What can hang from each mark
q951: q838
q28: q343
q787: q343 q518 q838
q229: q343 q518
q343: q28 q229 q787
q838: q787
q518: q229 q524 q787
q524: q518

Each row was made from one small tree. The marks that hang from a mark follow it in brackets, in the order of their numbers. Every link used is in the known rows. Write each row's tree.
Known rows
q951[q838[q787[q343]]]: [ -1  13  -5   8   4 -13  16  -6  -3   5   1   1   0   3  -5   5   3  10
   2   5  -2  -4  14  -1]
q838[q787[q343[q229[q518]]]]: [  4   6  -7   0   4 -26   7  -3   0  -7   3   1   4  -3  -7   9   2   6
   8  -2   0  -4  10   2]
q28[q343[q229 q787[q518 q838]]]: [  5  10  -2   1 -13 -25 -10  -8  -3  -3   7   6  -7  -3  -1   8  10   7
   6  -3  -5   9   0   5]
q787[q343 q518 q838]: [  5  11  -7  -3 -12 -17   8  -6  -3   1  -8   8  -7   0  -3   3  10   4
   3  11 -15   0   2  -4]
q524[q518[q229[q343] q787]]: [  4   8   0  12   2   0   5   4   0   1  -9   5  -1   4  -2   9 -10   0
  -9   5  -1   4  -5   3]
q951[q838[q787[q518[q229 q524]]]]: [ 2 10 -2 11 -5 -9 11  0 -4  8  3  4 -4  8 -3  6  1  7 -2  6 -5 14  6 -1]
q28[q343[q787[q518[q524] q838]]]: [  0  10  -2   3 -13 -17  -6  -8  -4  -2   4  10  -7  -2  -2   8   9   7
  -4   6  -8  18  -1  -1]
q518[q229 q524 q787]: [ 11 -12   8   8   1  -3   9  -4   1  -2  -6   2   0  -2  -3  11  -7   2
  -6   6   3  22   5  -1]
q787[q518]: [ 0  5 -3 -3 -9  1 -4  6 -2  4 -1  5 -2  3  3  1  2 -1  0  2 -7  5 -5  0]
q518[q524 q787[q838]]: [  5  -3   6  12  -9  -7  17 -14   2  -7 -14   6  -3  -1  -2   3  -1   7
  -8  13  -5  16   5  -6]
q787[q343]: [ 0  2 -5 -7  4 -8  5 -4 -1 -3 -3  0  2 -6 -3  7  4  2  2  4 -2 -5  7 -2]
q229[q343]: [ 0 10 -4  1  1  4  0  5 -1 -6  0  1  2 -9 -4 -3 -1  0  4  8 -7 -3 -2 -2]
q787[q343 q518]: [  1   7  -7 -10  -5  -7   1   1  -3   1  -4   5   0  -2   0   8   6   1
   1   6  -9  -1   2  -2]
q951[q838[q787]]: [-1 11 -2 12  1 -7 13 -3 -2  7  3  1 -1  6 -3  1  0  9  1  3 -1  0  9  0]
q229[q343 q518]: [ 4 16 -6 -1  4 -1  0 10  0 -9  3  1  2 -5 -6 -6 -3 -3  8  6 -3 -1 -2 -3]
q343[q229[q518]]: [  8   3   0  -4  -1 -15  -2   1   1  -7   5  -3   0   2  -1   0   0  -1
  10  -9   5   1   3   4]
q343[q229]: [  5  -2   1  -2  -3 -11  -2  -3   1  -5   3  -4   0  -2   1   1   2   1
   8  -7   3  -1   2   5]
q951[q838[q787[q518]]]: [-1 15 -4 10 -4 -6 10  0 -4  9  2  4 -2  9 -1  2  1  8  1  5 -6  3  6  0]
q787[q838]: [  4   4   0   7  -7 -10   7  -7   0   0  -4   3  -7   2  -3  -5   4   2
   2   5  -6   0   0  -3]
q28[q343[q229[q518] q787]]: [  5   8  -1  -3  -1 -22 -11  -4  -1  -7  13   1  -1  -3  -2   8   5   4
   8  -9   5   8   4   6]
q229[q343[q28 q787[q518 q838]]]: [ -3  17  -6  -6 -20 -25  -5   4   0  -2  -3  12   0  -4  -7  -9   4   8
  10  18 -11   3  -8   0]
q524[q518[q229[q343[q28]] q787]]: [ 2  8  0  6  0 -9  2  3  1  1 -7  7  2  4 -4  5 -9  1 -8  7  0  3 -6  1]
q343[q229[q518] q787]: [  4   4  -1  -4 -10 -26  -6   2   1  -7   4   0  -2   5  -2   4   1   4
  14  -6   8   6   1  12]
q343[q229 q787[q518]]: [  2   4  -2  -5 -19 -22 -10   3  -1  -2   0   3  -3   4   2   7   4   6
  11  -2   0   8  -4  12]
q518[q787[q838]]: [  7   0   4  13  -4  -5  14 -10   1   0 -11   3  -2   1  -3   0  -3   5
   0   7  -4   1   5  -2]
q28[q343[q229]]: [  6   3   0  -1   4 -10  -8  -8  -1  -6  12  -2   1  -9  -1   6   6   1
   3 -10   1   2   5   1]

Which tree is each row?
[ 6  0  1  2  0 -3  2  4 -2 -6  1  2 -1 -8 -6  5 -2 -1 -1  9 -3 19  0 -3] : q518[q229[q343] q524]
[  8   0   3 -12  -4 -31  -2  -3   5  -7   3   1   8   0  -4  -7  -2   4
  11  -3   8   0   3   1] : q343[q28 q229[q518[q787]]]
[ 11   1   2   6  -3 -19  16 -15   2  -6 -11   1   0  -5  -4   6   2   7
   6   6  -4  -5  12   0] : q518[q787[q343[q229] q838]]
[ 12   7   1   5   4 -17  -1 -10   0  -8   8   0  -1  -5  -4   4   3   2
   5  -7   0   4   8  -1] : q28[q343[q229[q518[q787[q838]]]]]
[  6  10  -2   4  -8 -18  -9  -3  -5   4   7   8  -8  -1  -4   9   7   4
   2   1  -6  14  -1   2] : q28[q343[q787[q518[q229] q838]]]
[  7   6  -5  -6 -19 -27   8 -12  -2  -9  -9   8  -7  -2  -3   7  13   6
   3  10 -13  11   4  -3] : q787[q343[q229] q518[q524] q838]
[ 11  -7   3  -4   6 -19   7  -4   2   2  -4   1   6  -6  -8   7  -4   3
   4   6   3   1  10  -1] : q518[q229 q787[q343[q28]]]
[  3   8  -6  -5 -16 -18  11  -9  -3  -5 -11  11  -7  -1  -3   6  11   5
  -3  16 -15  12   2  -7] : q787[q343 q518[q524] q838]
[ 14  -7   5   7  -2 -17  19 -13   0  -5 -12   5  -4  -4  -8  13   0   5
  -4  13  -4  18  12  -5] : q518[q229 q524 q787[q343 q838]]
[ -1   9  -3   3 -22 -18  -2   0  -2   4  -6  10  -9   8  -1   1   5   7
   4   9  -8   9  -6   5] : q343[q787[q518 q838]]
[  4  -1   1  -7  -3 -14  -1   3   0  -6   3   5   2  -8  -8  -1  -1   1
   0  12  -2  18  -1  -5] : q518[q229[q343[q28]] q524]
[  4   2   3  11   1  -3   4   1   0   4  -9   4  -3  10   0  11  -9   0
 -11   0   2   6  -4   4] : q524[q518[q229 q787]]
[  5   1   0 -16  -5 -33  -7  -1   4  -7   8   1   6   1  -4  -9   2   2
  12  -5   8   0   1   1] : q343[q28 q229[q518]]
[  1   2   0  -9 -22 -48  -6  -9   3  -4   0   6  -1   2  -6  -7   7  12
  15   4   3   3  -1   7] : q343[q28 q229 q787[q838]]
[ -2  15  -7  -1  -4 -21  11  -3  -2   8   2   6   2   4  -5   2   5  11
   3   9  -6  -1   9  -3] : q951[q838[q787[q343[q28] q518]]]
[-2 11 -4  6 -5 -8 -4  8 -2  2 -3  6 -5  7 -3  9 -5  0 -6  4 -1  7 -9  6] : q524[q518[q229[q343[q787]]]]
[  3   2   0   0   1 -16   5  -3   1   3  -9   7   1   6  -3  12  -5   3
 -10   4   3   2   0   1] : q524[q518[q229 q787[q343[q28]]]]
[  3   5  -1   0 -28 -30  -2  -6  -2  -6  -5   8  -9   5   0   5   8   9
   7   6  -5  18  -3   8] : q343[q229 q787[q518[q524] q838]]
[  1  15  -6 -11   1 -16  -4   9   2  -8   6   5   7  -6  -8 -13  -2   0
   9   9  -1  -1  -3  -5] : q229[q343[q28] q518]
[ 6  8 -3 -7 -7 -8 -8 12 -2  4  3  6  0 -3 -4 -2  0 -2  6  7 -8  7 -7 -1] : q787[q518[q229[q343[q28]]]]
[  8   2   3   7  -4 -11  13  -6   2  -8  -7   6  -2   4  -4   0  -3   3
  -3   8  -1  15   4  -5] : q229[q518[q524 q787[q838]]]
[  9 -11   5  -6   1 -21  10  -8   2  -5  -7   5   5  -7  -7  10  -2   5
  -4  12   2  17  10  -4] : q518[q229 q524 q787[q343[q28]]]
[  1  19  -6  -6 -11 -31  -3   5   2  -7   2  10   1  -1 -11 -12   1   6
  13  15  -4   3  -4  -1] : q229[q343[q28 q787[q838]] q518]
[  2   5  -5 -10  -7 -32   8 -13   2  -3  -5   7   0  -4  -9  -5   9   7
   5  12  -6  -6   6  -7] : q787[q343[q28] q838]
[ 11   0   4   3   4 -10   3   4   2   0  -2   1   6  -9  -9  -1  -8   2
   6   9  -1   3   3  -1] : q518[q229[q343[q28]] q787]
[ 6  0  3  3  1 -4  9 -2  2 -9 -5  4  2  2 -2  3 -6  1 -4  5  4 15  3 -4] : q229[q518[q524 q787]]
[  8  -3   1   0   3 -11  10  -9   2  -6  -8  -2   5  -7  -2  10  -1   5
   5   2   1  -5  12   2] : q518[q787[q343[q229]]]
[ 7 13 -2  5  6  1  7  7  1 -9 -2  2  5 -6 -6 -3 -8  0  7  8 -3  0  2 -2] : q229[q343 q518[q787]]
[ -1  14  -5  -2  -8 -11   0   7   0 -14   0   7   1  -3  -6   1  -2   3
   4  13  -1  16  -3   0] : q229[q343[q787] q518[q524]]
[  5  10  -1   4   1   0   9   3   1 -14  -5   4   4  -7  -6   0  -7   1
   0  13  -3  12   2  -5] : q229[q343 q518[q524 q787]]
[  1   9  -2   6  -5 -16  -5  -9  -2  -1   6   6  -5  -4  -4   6   7   6
   1   2  -3   7   2   1] : q28[q343[q787[q838]]]
